What can hang from each mark:
X: R
H: D M
S: N X
D: R S
N: F H S
R: M N X
M: S
F: D M X

Every row comes from one small tree of marks. Brackets hold a mark, then the marks that hang from it, in alphabetical order. Every link used is in the known rows. Which tree was each row made from?
Known rows:
[H [D R] M]: [-0.603 -0.828  1.927  1.246  1.516 -2.576 -0.405 -0.401 -1.970 -0.221
  2.221  1.069  3.377 -0.149 -1.548  1.949 -1.051 -1.619 -0.903 -0.604
 -0.092 -0.874  0.909  2.528]
[H [D [S N]] M]: [-1.570  0.326 -0.239  3.651  1.884 -0.277  0.188  3.491 -1.834  2.214
  3.121  0.373  2.319  1.906 -2.604  3.313 -1.460 -0.248 -1.942 -0.256
 -0.549 -0.961  1.805  0.548]
[N [S X]]: [ 0.298 -0.492  1.407 -2.490 -0.239  0.476  0.381 -1.564  0.877 -2.046
 -2.690 -0.443 -0.269  1.394 -0.055  0.385  0.889  0.408  0.173 -0.884
 -0.985  1.941 -0.769  2.102]
[R [N F]]: [ 1.382 -0.363 -0.486  0.185  0.341  0.699 -0.338 -0.758  0.348  1.684
 -1.730 -1.928 -0.835 -0.039  0.290 -1.165 -0.121  0.632 -0.440  1.722
 -0.611 -1.224  0.337 -3.953]
[D R [S N]]: [ 0.730  2.577  2.593  0.103  1.435 -3.569 -0.052 -0.461 -0.343 -0.742
  1.042  0.718  1.361  0.690  0.189  1.022 -2.224 -1.396 -3.636  0.087
  2.878  0.963  3.689 -0.713]
[R X]: [ 0.634  0.035  0.115 -0.282 -0.661  2.549 -0.436  0.635 -1.173 -0.796
  0.435 -0.656 -1.880 -0.981 -2.128 -1.668 -1.531 -3.196 -4.121 -0.061
  0.231  0.236 -1.652 -3.982]
[H [D S] M]: [ 0.005 -0.585  0.613  3.230  1.123 -0.653 -0.537  2.044 -1.773  1.961
  3.546  0.202  1.588  1.476 -1.847  2.683 -2.405 -1.092 -1.238 -0.218
 -0.471 -0.994  1.807  0.870]
[H D]: [-0.113 -0.053  3.215  1.785 -2.265 -1.125  0.212  0.814 -0.473 -0.553
  0.322 -1.138  1.332  0.702 -2.575  2.021 -0.768 -2.015  0.125 -0.203
 -2.186 -0.138 -0.891 -0.198]
[F [X [R M]]]: [-0.459 -0.347  1.921  0.545 -4.411  0.322 -1.160  0.177 -3.899 -2.650
  0.254  0.490 -1.956 -1.957 -0.315  1.798  0.228 -0.462 -1.871  0.435
  0.255  4.013 -1.664 -1.604]
[X [R M N]]: [ 2.008 -0.565 -0.193 -0.543 -2.404  1.559 -2.610  0.624 -0.130  1.365
  2.082 -1.745 -2.885 -0.756  0.812 -2.392  0.373 -2.219 -0.399  1.305
 -3.189  1.030 -1.861 -3.476]
[N [F [D [R X]]]]: [-0.267 -1.410  1.139 -0.450  1.156 -2.614  0.382 -1.928 -1.211 -4.017
 -2.505  0.712  0.619 -1.416 -0.993 -0.831 -0.344  2.092  0.938 -0.251
  3.453  0.248  2.760 -2.178]
[H D [M [S [X [R [N F]]]]]]: [-0.561 -0.315 -0.563  2.135 -0.202  0.605  0.319  0.306  1.247  0.845
  0.435  0.707  2.652  2.222 -1.351 -0.421  1.471  1.302  0.106 -3.336
 -2.127 -0.421 -2.715 -0.017]
[S [N F [H M]] X]: [-3.871  1.322 -3.352  0.300  1.580  1.709  2.237 -0.698 -0.233 -1.974
 -1.340 -0.629  3.269  2.111 -1.786  1.893  4.440  4.029 -0.307  0.300
  1.337 -1.764  1.780  2.171]
[X [R [M S] N]]: [ 3.067  0.117  0.282  0.065 -2.970  2.088 -2.817  0.124  2.064  1.971
  0.716 -1.420 -2.752 -0.187  1.641 -2.968 -0.282 -2.056 -0.258 -0.812
 -2.479  1.647 -4.104 -3.848]
[R [M S] [N [F D] H] X]: [ 1.721  0.263 -4.195 -0.752  1.605  5.183 -1.003  1.425  3.327  3.570
 -2.266 -0.997 -4.998 -3.435  1.499 -6.965 -2.333  0.981  2.528  1.307
  0.806 -1.346 -2.720 -5.131]
[H D [M [S [N [F X]]]]]: [-1.995  0.497  0.161  4.331  0.100  0.103  0.966  1.862 -0.754  1.025
 -1.660  1.292  3.278  1.182 -2.133  2.908  0.461  2.487 -0.751 -2.989
  1.100  0.701 -2.523  0.236]
[H [D R] [M S]]: [ 0.827  0.121  2.558  2.068  0.687 -1.920 -0.527 -1.036  0.679  0.406
  0.480  1.323  3.397  0.418 -0.453  1.002 -1.737 -1.279 -0.671 -3.363
  0.907  0.178 -1.802  2.067]
[H [D R S] M]: [ 0.501  0.125  1.900  1.831  2.247 -3.479 -0.541  0.471 -1.506  0.887
  3.733  1.654  2.582  0.716 -0.899  1.753 -2.891 -1.643 -1.546 -0.272
  0.829 -0.928  2.966  2.112]
[N [F D M X] H S]: [-1.613 -4.532 -1.923 -2.882 -0.792 -2.092  2.826 -2.102 -0.513 -4.550
 -6.224  1.364 -2.149 -1.435  4.150  3.912  4.229  6.762  8.092  1.058
  4.282  1.555  3.418  5.369]
[F [M S] [X R]]: [-0.101 -2.432  1.123  0.639 -5.983  0.218  0.429 -1.842 -2.204 -4.872
 -2.125  1.809 -1.537 -2.060  1.804  4.572  3.477  0.860 -1.165 -2.268
  2.385  5.673 -2.633 -0.094]
[X [R M [N F]]]: [ 2.427 -0.552 -0.733 -0.198 -1.901  0.039 -2.414 -0.072  0.573  0.969
  0.890 -1.344 -2.372 -0.053  0.949 -3.240  1.253 -0.201  0.591  1.412
 -2.177  0.354 -0.945 -3.859]
[R [N S] X]: [ 1.316 -0.490 -1.845 -3.439  1.884  3.583 -0.029  1.891  1.114  3.087
 -1.004 -0.549 -4.540 -1.001  0.973 -4.781 -1.594 -2.504 -2.205  0.763
 -2.403 -0.327 -2.636 -4.235]

Which tree is each row?
[-3.003  1.801 -0.439  0.881  0.274  0.587  1.750 -0.619 -0.722 -3.132
 -2.688 -0.583  3.032  1.439 -3.710  1.269  3.447  3.214 -2.541 -0.029
  0.447  0.586  0.802 -1.395]
[S [N F] X]
[-0.637  0.468 -1.024 -1.990 -2.018  2.963 -0.679 -0.715  0.250 -1.256
  1.656 -1.347 -1.462 -0.293 -0.036 -1.969  2.135 -1.124 -0.106  1.330
 -3.482  0.361 -0.929 -0.574]
[S [X [R M [N H]]]]
[ 0.151 -0.132 -1.697  0.128  0.374  3.116  0.345  0.849  2.015  4.272
  0.405 -1.771 -0.298  0.524  1.666  0.091 -0.792 -1.178  1.710 -0.138
 -2.263 -2.716 -1.878  0.471]
[R [N [H D [M S]]]]
[-2.981  1.352 -0.515  0.185 -1.608 -0.905  1.463 -0.490 -0.279 -4.517
 -1.139 -0.036  2.830  2.950 -2.803  0.488  5.598  3.040 -1.856 -1.342
 -0.710  1.071  0.392 -1.425]
[S [N F] [X R]]
[ 1.162  0.243 -2.476 -3.327  1.456  4.186 -0.950  0.192  2.505  3.498
 -1.109 -2.012 -4.046 -1.703  2.489 -3.449 -0.463 -0.205  3.061  3.441
 -2.874 -0.530 -1.358  1.077]
[R M [N H [S X]]]
[-0.479 -0.337 -1.360 -3.047  2.723 -4.389  1.946 -2.669  3.270 -1.311
 -2.037  1.717  2.796  3.043  2.011 -1.198  3.341  4.116  5.854 -0.730
  0.593 -2.781  2.044  7.799]
[N F [H [D R] M] [S X]]
[ 0.901  0.920 -0.361  2.150 -0.654  2.265 -1.238  0.182  2.371  0.723
 -3.353 -1.578 -0.832 -1.120 -0.064 -0.413 -0.816  2.475  2.744 -0.372
  2.341  1.232 -1.807 -1.358]
[R [M [S [N [F D] H]]]]
[ 1.687  0.476 -2.472 -0.622  1.732  6.163 -2.265  2.869 -0.764  4.257
  1.482 -1.367 -5.429 -4.529 -1.185 -5.818 -3.427 -3.540 -3.572  3.665
 -2.063 -0.177 -2.832 -6.937]
[R M N X]
[-1.102 -1.166 -0.787  0.009 -2.223 -2.190  0.668 -0.370 -1.344 -3.091
 -1.263  0.829 -1.812 -0.236  2.203  1.402  0.898  4.465  4.993  1.244
  3.416  0.507  3.766  0.898]
[N [F [D S] [X [R M]]] H]
[-0.626 -1.049 -0.618 -2.264  1.390 -5.351  2.088 -1.608  0.924 -0.682
 -3.022  2.508  1.368  1.504  3.206  0.775  2.176  4.474  5.627 -0.318
  2.479 -1.460  1.642  7.117]
[N [F X] [H [D R] M] S]
[ 0.531  0.312  0.635  0.106 -0.219 -1.160  0.325 -1.531  2.379  0.679
  0.564 -0.067  2.449  1.293  1.566  1.247 -0.368 -1.019  2.632 -2.257
  0.991 -2.025 -0.828  4.699]
[N [H [D R] [M S]]]
[ 0.136  0.362  0.099 -0.028  1.072 -2.441  0.337 -0.482  0.509  0.997
  3.078  0.112  1.760  1.435  1.364  1.781 -1.271 -1.318  1.739  0.262
  0.927 -2.888  2.942  4.702]
[N [H [D R S] M]]
[ 3.071  1.292 -1.408 -0.004 -0.582  4.970 -2.126 -0.057  3.681  4.997
 -1.143 -2.870 -3.698 -2.065  2.724 -3.034 -2.712 -1.459  1.813  1.482
 -0.970 -0.504 -3.673 -2.113]
[R [M S] [N H]]
[-0.065 -0.150 -1.567 -4.216  0.686  2.706  1.154 -0.811  2.506  1.762
 -1.826 -1.795 -2.174  0.740  2.771 -1.363  0.900 -0.132  2.177  1.187
 -2.870 -1.335 -0.453  1.775]
[R [N H [S X]]]
[-1.417 -3.375  0.632 -0.218 -5.154 -0.403  0.696 -1.190 -4.847 -5.677
 -0.337  1.455 -1.608 -2.764  0.873  5.407  4.141  0.479 -1.424  0.449
  1.477  4.760  0.207  0.294]
[F M [X R]]
[ 1.308  1.391  4.351  0.858 -0.312 -4.897 -0.130 -0.063  0.129 -0.550
  2.033  0.745  1.588  0.699 -0.885  0.653 -2.926 -2.546 -0.772 -0.051
 -0.074 -0.092  2.358  0.554]
[H [D R S]]
[-1.413  1.301 -0.187  1.484  3.665 -1.772  0.437  2.895 -1.812  1.419
  3.936  2.423  1.966  0.348 -2.192 -0.075 -2.150 -1.821 -3.820 -0.437
  0.781 -1.198  2.066  0.008]
[H [D [R X] [S N]] M]
[-2.265  0.525 -2.004  0.655  0.483  2.468  0.921  0.851 -0.619  0.805
 -0.022 -1.756  1.526  1.501 -0.224  3.490  1.802  0.443 -0.542  0.115
  0.762 -1.481  0.508  1.844]
[S [N [H M]]]
[ 0.044  0.788  3.193 -0.443 -0.322 -2.741  0.329  0.214 -0.388 -1.396
  1.153  0.905  1.020 -0.975 -2.400 -1.338 -1.584 -3.439 -1.820 -0.475
 -0.965 -0.427 -0.624 -0.851]
[H [D [R X]]]
[ 0.738  2.015  1.704 -2.014  2.241 -1.351 -0.034 -1.787 -0.365 -0.300
  1.832  0.694 -0.003 -0.835  0.680 -1.702 -2.879 -2.030 -3.905  1.323
  0.297  0.456  3.668 -1.468]
[D [R N] [S X]]
[ 0.158  0.384  0.619  1.055  3.108 -2.286 -0.299  1.553 -1.657  0.988
  4.407  2.258  1.318 -0.057 -1.466 -0.726 -3.188 -2.638 -3.087 -0.462
  0.742 -1.258  2.057  0.341]
[H [D [R X] S] M]
